What can hang from each mark:
Z791: Z577
Z200: Z577
Z164: Z294 Z577
Z290: Z164
Z316: Z294
Z898: Z577
Z51: Z577
Z577: Z51 Z164 Z200 Z791 Z898
Z294: Z164 Z316
Z916: Z51

Every row comes from one small tree of marks. The marks that hang from a mark follow it in brackets, in the order of their numbers. Every link used is in the known rows. Which tree was each row made from?
In the rows, zero is written as 128.
Known rows:
Z51{Z577{Z164 Z200 Z791 Z898}}: [204 105 122  86 196 121 161 116 120 149 123 126 177 113 116 106 128 123
 113 155 120 155 123 125 110 138 134 125]
Z290{Z164}: [ 80 147 159 165  88 100 104 131 130  64 137 143  88 118 142 186 144 126
 141  93 143 166 127 118 113 171  68 108]
Z290{Z164{Z294{Z316} Z577{Z51}}}: [105 135 114 145  86 149  81 176 128 140 134 123 139 185 103 132 131  96
  89 131  96 115 125 125 120 120  94  79]
Z294{Z164{Z577{Z200}} Z316}: [ 51  93 134 215 146 123 111 101 125 170 162 103 113 163 100 144 107  98
 174 127  93  83 102  85 193  44 120 123]
Z294{Z164{Z577{Z51 Z898}} Z316}: [103 105 103 133  88 115  77 176 141 167 133 107 107 158  64  94 116 146
 138 135 119  89  58 116 180  79 149 146]
Z791{Z577{Z51 Z164 Z200 Z898}}: [192  68 134  72 120 135 124 137 175 117 140 133 141 114 142  68 163 143
 104 164 159 156 152 182 148 168 174 163]
Z316{Z294{Z164{Z577{Z200 Z791}}}}: [ 70 136  71 220 196 139 159  68  97 134 158  86 161 125 131 166  84  90
 155 133 107 113 116 130 162  68 111 121]
Z577{Z164 Z200 Z791 Z898}: [178 132 124 103 187  99 154 100 144 141 143 134 127  93 151 106 123 108
 113 147 142 150 136 145 127 168 153 138]
Z577{Z51 Z164{Z294} Z200 Z898}: [201 128 122  97 134 108 107 136 140 125 121 126 153 135 152  84 165 119
  73 160 156 125 142 146 127 156 194 164]
Z290{Z164{Z294 Z577{Z51}}}: [124 126 118 134  82 137  74 169 120  88 113 110 153 166 129 144 148 110
  82 126 133 157 142 118 112 126  91  97]
Z200{Z577{Z164 Z791 Z898}}: [162 166 117  61 116 101 144 128 123 115 117 166 119  80 120 107 106 126
 150 119 132 108 121 150  77 201 117 121]
Z164{Z294{Z316}}: [ 52 194 155 179 126 110 131 121 135 143 128 131  69 154 158 168  96 106
 144  95 116  88 126 129 111 106 119 109]
Z294{Z164{Z577{Z791}} Z316}: [ 48 127 110 165 140 131 129 111 130 181 151 123  92 139  93 147  51 106
 157 109 100  84  85 126 156  73  96  88]
Z51{Z577}: [ 86 128 168 150 114 119 131 134 101 102 106 124 124 143 123 174 136 159
 160  98 118 156 118  80 111  93  95 141]
Z791{Z577{Z51 Z164 Z200}}: [151  48 150  97 114 162 132 106 153 107 157 151 147 117 150  96 162 132
  98 154 146 149 178 174 155 165 150 144]
Z898{Z577{Z791}}: [118 188 157 148 141 173 157  96 129 124 102 132  69  89 167 178 118 119
 159  76 158 146 158 118 117 137  97 121]
Z916{Z51{Z577{Z200 Z898}}}: [158 131 134 161 200  89 177 129 137 124 115 101 128 118 126 153 176 179
 178 158 116 154 130  72 132  96 146 141]
Z577{Z51 Z791}: [121 138 139 101 142 148 155  96 121 118 143 145 102  93 151 139 114 132
 116 128 147 151 157 142 136 165 119 130]
Z290{Z164{Z577}}: [ 82 113 143 167  80 111  84 157 118  82 124 108 124 152 118 177 145 126
 140  99 115 180 116  87 119 118  61 106]
Z916{Z51{Z577}}: [101 132 150 161 140 117 170 133 116 105 112 131 117 121 117 186 156 196
 171 122 114 149 129  77 113 103 106 121]
Z316{Z294{Z164{Z577{Z791}}}}: [ 52 157  70 192 143 132 141 100 102 122 136 100 139 127 111 168  68 125
 149 107 117 119  92 139 140  77  98 117]
Z316{Z294{Z164{Z577}}}: [ 28 142  94 223  92 112 103 127 100  98 126  86 134 157 109 178 108 142
 163  92 114 115  74 113 147  60 111 148]
Z200{Z577}: [ 70 165 164 146  93 113 137 109 101  76 117 145  88 113 144 165 133 134
 202  90 119 105 143  97 100 146  87 140]
Z200{Z577{Z51 Z164 Z791 Z898}}: [197 144 105  24  96 126 135 142 120 115 123 171 144  82 109  71 126 136
 115 152 140 104 133 159  93 221 137 135]

Write each row's tree:
[134 118 136  78 101 120 130 157 176  97 116 122  81 109 152 109 135 163
 142 129 169 163 137 180 128 149 141 165]	Z791{Z577{Z51 Z898}}
[175 104 104 102 198 138 149 121 129 157 135  88 147 121 140  95 138 111
 122 168 127 174 149 113 160 104 146 155]	Z164{Z577{Z51 Z200 Z791 Z898}}
[131 141 110  99 154 156 137 131 113 140 110 108 143 143 153 130  98 112
  88 131 127 147 156 133 112  92 118 104]	Z164{Z294 Z577{Z51 Z791}}
[ 93 143  74 219 153  94 114 123 119 118 128  59 151 146 116 141 126 119
 175 132 116 121  75 111 167  55 147 171]	Z316{Z294{Z164{Z577{Z200 Z898}}}}
[ 85  64 119 181 127 153 102 116 124 174 168 107 139 164  86 112 133 108
 138 151 102  77 116  99 216  65 140 132]	Z294{Z164{Z577{Z51 Z200}} Z316}
[124 112 136  89  79 165 120 150 170 148 139 165 120 150 130  85 107 124
  78 133 128  90 142 212 111 156 151 100]	Z791{Z577{Z51 Z164{Z294{Z316}}}}
[176 113 134  73  70 100  87 166 143 108 118 143 127 117 116  89 172 166
  92 136 162 153 102 138 135 184 173 176]	Z577{Z51 Z164 Z898}
[141  81 108 140 136 107  90 136 130 133 130  86 144 140 105  96 147 129
 135 155 143 131 103 100 199  69 161 175]	Z294{Z164{Z577{Z51 Z200 Z898}}}
[211 105 137 105 141 212 142  83 125 153 131 146 153  94 143 106 168 105
  88 145 157 137 185 136 162 186 152 140]	Z898{Z577{Z51 Z164 Z200 Z791}}
[179 119 130 103 117  86 137 178 136 119 100 137 137 119  88 128 170 217
 135 145 128 153  87 100  95 137 154 132]	Z916{Z51{Z577{Z164 Z898}}}
[114  92 128 125  67 138  72 169 117  89 127 123 148 151 108 140 169 132
 105 126 121 182 132  96 140 144  78 115]	Z290{Z164{Z577{Z51}}}
[145 194 111  95 153  97 143 140 163 179 126 149  95 123 134 105  66 103
  98 127 126  89 105 183  82 159 152  94]	Z577{Z164{Z294{Z316}} Z791 Z898}
[126 121 144 146 218 146 186  77 100 136 138 120 153 111 139 161 115 112
 146 133 110 151 165 103 123 102  90 113]	Z51{Z577{Z200 Z791}}
[158 126 165 163 123 196 127  96 121 125 117 114 114 116 159 143 201 120
 144 123 160 144 184  94 178 134 145 174]	Z898{Z577{Z51 Z200}}
[176 211 111  61 131  96 146 133 125 114  97 154 128  98 149 105  81 106
 122 120 139  83 128 167  48 185 126 102]	Z200{Z577{Z164{Z294} Z791 Z898}}
[158  94 143 108 140 105 135 128 179 112 132 125 114 115 157 103 143 133
 139 137 150 159 140 172 126 147 153 153]	Z791{Z577{Z164 Z200 Z898}}
[160 145 123  88 152 132 149 123  98 133 104 148 176 135 132 138  85 122
  84 109 124 124 128 143  58 124 109  82]	Z51{Z577{Z164{Z294} Z791}}
[114 132 152 109  95 123 125 138 157  89 112 146 110 133 175 138  97 131
 107  97 156 128 150 191  79 135 125 105]	Z791{Z577{Z164{Z294}}}
[138 165 152 171 190 184 176  61 126 141 125 119  93  89 182 168 135  88
 163 103 149 148 189 110 145 128 112 129]	Z898{Z577{Z200 Z791}}
[119 138 147 132  99 134 116 156 110 161 116 149 155 175 101 130 112 129
 105 107  91  84 103 125  84 106 121  94]	Z51{Z577{Z164{Z294{Z316}}}}
[158 124 126  49  90 157 146 109  98 110 140 185 155  84 110  95 125 131
 110 137 129  99 156 150 104 222 111 118]	Z200{Z577{Z51 Z164 Z791}}
[142  85 119 123 196 168 154  94 110 151 148 106 157 126 146 121 136 100
 115 159 112 164 175 103 165 103 122 134]	Z164{Z577{Z51 Z200 Z791}}
[ 83 101  99 136 125 155 121 120 127 183 161 130 117 137  78 106  71 117
 124 137 106  78  99 139 177  89 117  97]	Z294{Z164{Z577{Z51 Z791}} Z316}
[148 157 131 147 154  93 124 134 155 166 137 128 116 152 143 103 128  95
 113 139 119  86 116 141 121 132 176 132]	Z577{Z164{Z294{Z316}} Z200 Z898}
[ 92 159 149 150  93 111 112 136 137 147 131 150 101 158 138 134 109 118
 105 103 115  84 115 142 105 131 141 106]	Z577{Z164{Z294{Z316}}}
[180 131 128  55  45 112  98 159 119  93 115 163 138 110 102  75 170 154
 128 137 139 111 114 132 111 201 151 162]	Z200{Z577{Z51 Z164 Z898}}
[139 110 121 101  96 110  90 184 128 119 102  89 124 148 119 110 158 166
 131 134 131 176 106  90 148  98 147 175]	Z164{Z577{Z51 Z898}}
[113 138 146 171 149 122 129 105 135 159 151 142 124 157 148 126 125  86
 111 132 110  78 142 138 126 122 152 112]	Z577{Z164{Z294{Z316}} Z200}
[138 105 146 129 112 114 148 145 113 112 116 151 151 120  94 159 165 207
 126 133 118 145 117  87 100 133 127 116]	Z916{Z51{Z577{Z164}}}
